Each row was made from one path, in order. Every step used is in the known rows, and no mark comes twice. Write each row's path.
Known rows
pasak/nazel/makup/puva: [-2.38  0.06 -0.07 -0.19  1.32  4.67  1.28 -0.31 -0.35  0.35  1.15  1.86
 -2.47  3.53  0.29  0.20  2.55 -2.48  0.60 -0.45  0.46]
puva/pasak/pero: [-1.29  0.92  1.31  0.28 -0.85  2.95 -1.04 -2.53 -2.38 -0.05  0.15  0.82
 -1.33  2.40 -0.40 -0.67  0.79  2.33 -0.94  2.30  0.50]
pero/makup/puva: [ 0.97  0.18 -0.19  0.00 -0.19  0.95  2.91  0.07  2.40 -0.41  1.39 -0.04
 -2.07  4.20  0.38  0.72  2.33  1.28  2.16 -1.74 -0.57]
pasak/puva/makup: [ 0.79  1.29  0.96 -0.14 -3.15 -1.39 -1.80 -0.17  1.32  0.35  1.78 -1.64
  0.62  3.91 -0.76 -0.03 -0.99 -3.67  0.44  0.08  0.00]
makup/puva/pasak/pero/godaka: [-2.35  0.83 -1.71  0.17 -1.08  1.95  1.31 -2.23 -0.81  0.35  1.56  0.01
 -2.96  7.03 -1.10 -0.75  4.80  5.44  3.19 -1.20 -0.19]
makup/nazel/pasak/pero/godaka: [-1.59 -0.65 -1.99 -0.15 -1.93  5.78  2.05 -3.28 -0.23  0.20  0.57  0.85
 -2.12  1.89 -1.21  0.26  0.23  3.46  2.78  0.18  0.60]
pasak/pero/godaka: [-1.32  0.10 -2.17 -0.32  0.31  0.41  0.43  0.23 -0.65  0.78  1.43  0.96
 -1.05  2.69 -0.93  0.86  0.30 -1.02  0.29 -1.21  0.37]
nazel/pasak/pero/makup/puva: [-0.02  0.81  0.18  0.27 -2.58  5.82  3.64 -3.18  1.56 -0.48  2.58  2.45
 -2.61  4.76  0.40  0.56 -0.63  3.25  2.64 -0.79 -0.10]
puva/pasak: [-0.21  0.47  1.71  0.46  0.09  1.13 -0.82 -0.71 -0.01 -0.37 -0.92 -0.85
 -0.51  1.51 -0.61 -1.16  2.28  4.46 -0.88  0.72 -0.13]
nazel/makup/puva/pasak: [-2.74  1.29  1.23  0.33  0.08  3.47  1.62  0.21  1.02 -0.25  1.94 -0.24
 -3.22  4.81 -0.41 -1.09  6.85  5.70 -0.02  1.13 -0.23]
puva/makup/nazel: [ 0.45 -0.23  0.63 -0.82 -3.12  1.80 -0.56 -1.45 -0.45  0.28 -0.46 -2.61
 -0.77  1.31 -0.06  0.21  0.32 -0.31  0.47  2.04  0.71]
puva/makup/nazel/pasak/pero/godaka: [-0.63  0.03 -0.74 -0.57 -3.94  5.54  0.71 -2.76  0.61  0.59  1.32 -0.62
 -2.04  3.58 -1.16  0.57 -0.74  2.54  0.97  0.15  0.84]
makup/nazel/pasak: [-0.40 -0.77  0.25  0.22 -1.90  5.28  1.54 -3.84  0.60 -0.51 -1.02 -0.09
 -1.31 -0.73 -0.24 -0.53  0.19  4.33  2.35  1.37  0.08]
nazel/makup/pero/godaka: [-3.68  0.27 -1.41 -0.51  0.87  0.48  0.21  2.21  1.41  0.52  3.16 -1.01
 -2.44  2.13 -1.49  1.04  6.03 -0.88 -1.17 -2.05  0.26]
nazel/pasak/pero: [-1.04  0.56  0.40  0.32 -2.40  4.88  0.91 -3.54 -0.73 -0.11  1.14  2.70
 -0.73  0.51  0.11 -0.29 -2.89  1.87  0.38  1.26  0.48]
makup/puva: [-0.77  0.03 -1.22  0.04 -1.61  0.04  1.69 -1.41 -0.12 -0.01  1.30  0.08
 -1.32  2.96  0.27 -0.48  2.01  1.95  3.66 -1.02 -0.30]
pero/makup/nazel: [ 1.49 -0.75  0.52 -0.35  0.19  2.82  2.03 -0.55  1.33 -0.51 -0.70 -1.04
 -1.54  0.89  0.06  1.24  1.01  0.05  0.74  0.70  0.05]
nazel/makup/puva/pasak/pero: [-3.78  1.61  0.76  0.06 -1.01  5.12  1.58 -0.99 -1.39  0.11  2.89  1.61
 -3.84  5.57 -0.12 -0.80  5.31  3.48  0.22  2.93  0.32]
daru/makup/pero: [-0.44 -0.28 -0.08 -0.27  1.15 -0.86 -0.27 -2.72  0.28 -0.18  0.83 -1.21
 -1.05  1.57 -0.03  0.55  4.55 -0.84 -3.07  0.52  0.88]
puva/makup/pero: [-1.12  0.33  0.59 -0.83 -3.43 -0.73 -2.31 -1.79 -0.55  0.27  1.76 -2.38
 -0.35  2.06 -0.22  0.38  1.34 -2.02 -0.71 -0.01  0.70]

Which path is each row?
[-0.55  0.36  0.93 -0.56 -5.40  6.45  0.40 -4.88 -1.08  0.09  0.79  0.39
 -1.50  1.93  0.00  0.14 -2.56  1.57  0.77  3.07  1.08]	puva/makup/nazel/pasak/pero
[ 1.77 -0.04  1.28  0.57 -2.26  4.76  2.24 -2.64  3.69 -1.02  0.67 -0.17
 -1.67  2.62 -1.05  0.34  0.18  1.54  3.04  0.28 -0.48]	pero/makup/nazel/pasak/puva
[-1.11  0.74 -1.23 -0.44 -3.51 -2.89 -2.37  0.13  1.82  0.61  3.45 -3.15
 -0.80  5.83 -2.05  0.42  3.05 -3.60  1.92 -3.18  0.00]	pasak/puva/makup/pero/godaka
[-4.01  1.42 -1.01 -0.03  0.12  4.05  1.94  0.37  0.31  0.58  3.20  0.55
 -4.03  7.42 -1.23 -0.32  6.99  4.71  0.64  0.01  0.09]	nazel/makup/puva/pasak/pero/godaka
[-1.31 -0.43 -0.14 -0.03 -3.30  6.73  1.60 -5.19 -2.01 -0.26  0.30  1.61
 -1.88  0.20 -0.05 -0.12 -1.08  2.50  2.48  2.85  0.87]	makup/nazel/pasak/pero
[ 1.31 -0.71  0.92  0.27  0.28  4.83  2.36 -4.16  1.88 -0.67 -0.99 -0.75
 -1.16  0.60 -0.04 -0.17  2.28  4.84 -1.75  2.10  0.64]	daru/makup/nazel/pasak
[ 1.20  1.43  1.91  0.42 -4.62  1.72 -0.77 -1.68  2.89 -0.13  1.98 -0.54
  0.30  3.43 -0.91 -0.59 -1.99  0.36  0.87 -0.17 -0.24]	nazel/pasak/puva/makup
[ 0.57 -0.18  1.60 -0.26 -4.27  4.74  0.52 -3.30  1.28 -0.24 -0.15 -1.56
 -1.01  1.06 -0.16 -0.39 -1.00  3.59  0.77  1.61  0.37]	puva/makup/nazel/pasak
[-1.05  0.63  0.40  0.51 -1.14  1.19  0.76 -2.26 -0.03 -0.40  0.26 -0.65
 -1.76  4.61 -0.27 -1.62  4.69  6.51  2.92  0.05 -0.50]	makup/puva/pasak
[-0.75  1.34  1.28  0.23 -6.23  1.36 -1.78 -3.60  1.88 -0.20  2.98 -1.61
 -0.28  3.74 -1.28 -0.68 -0.36 -0.48  1.86 -0.68  0.02]	nazel/pasak/puva/makup/pero
[-3.46  0.30  2.28  0.03  1.28  5.21 -2.55 -1.47 -1.42 -0.04  0.06  0.20
 -2.32  2.33 -0.98 -0.18  4.07 -0.84 -2.88  0.57  0.87]	puva/pasak/nazel/makup/pero
[-3.25 -0.23  0.65 -0.45  1.05  4.23 -1.31 -0.66 -1.43  0.36  0.93  1.17
 -1.99  0.87 -0.33  1.02  2.14 -5.44 -1.93 -0.20  1.10]	pasak/nazel/makup/pero
[ 0.62  1.04  2.35  0.17  0.60  3.91  0.38 -1.05  0.17 -0.43  0.48  0.90
 -1.84  3.70 -0.33  0.36  0.51  1.94 -2.22  1.44  0.34]	puva/pasak/pero/makup
[-2.57  0.65 -0.68 -0.17  0.00  2.20  2.38  1.21  0.82  0.14  2.69  0.40
 -2.75  3.33  0.18 -0.17  4.19  1.00  1.14  0.18 -0.13]	nazel/makup/puva
[ 0.35  0.93  0.64  0.96 -2.61  2.04  0.30 -2.23  2.22 -0.54  1.23  0.95
  0.08  1.86 -1.00 -0.87 -1.10  1.38  2.28 -0.35 -0.46]	nazel/pasak/puva
[-1.46 -0.02  1.24 -0.21  2.82  4.75 -0.48  1.43 -0.43  0.41 -0.14  1.95
 -1.28  0.54 -0.01  0.89  0.16 -4.40 -2.87  0.20  0.83]	pasak/nazel/makup
[ 0.83  0.72  1.71  0.50  0.05  2.29  2.15 -0.85  2.56 -0.79  0.63 -1.05
 -2.52  5.58 -0.21 -0.55  4.60  5.88  1.63 -1.22 -0.89]	pero/makup/puva/pasak
[-0.03 -0.10  0.05  0.60 -3.50  3.89  0.99 -3.59  1.23 -0.63  0.08 -0.11
 -0.96  1.21 -1.06 -0.93  0.48  1.83  4.55  1.40 -0.17]	makup/nazel/pasak/puva
[-0.94  1.01 -0.12  0.08 -4.65  0.14 -1.31 -1.85  3.32  0.17  3.47 -2.01
 -0.85  5.32 -2.38 -0.19  1.75  0.59  2.48 -3.50 -0.18]	nazel/pasak/puva/makup/pero/godaka
[-1.41  0.48  2.96  0.29  3.09  5.78 -1.24  0.28 -0.16  0.02 -1.12  0.98
 -1.58  2.20 -0.69 -0.31  2.35  0.41 -3.88  1.08  0.58]	puva/pasak/nazel/makup
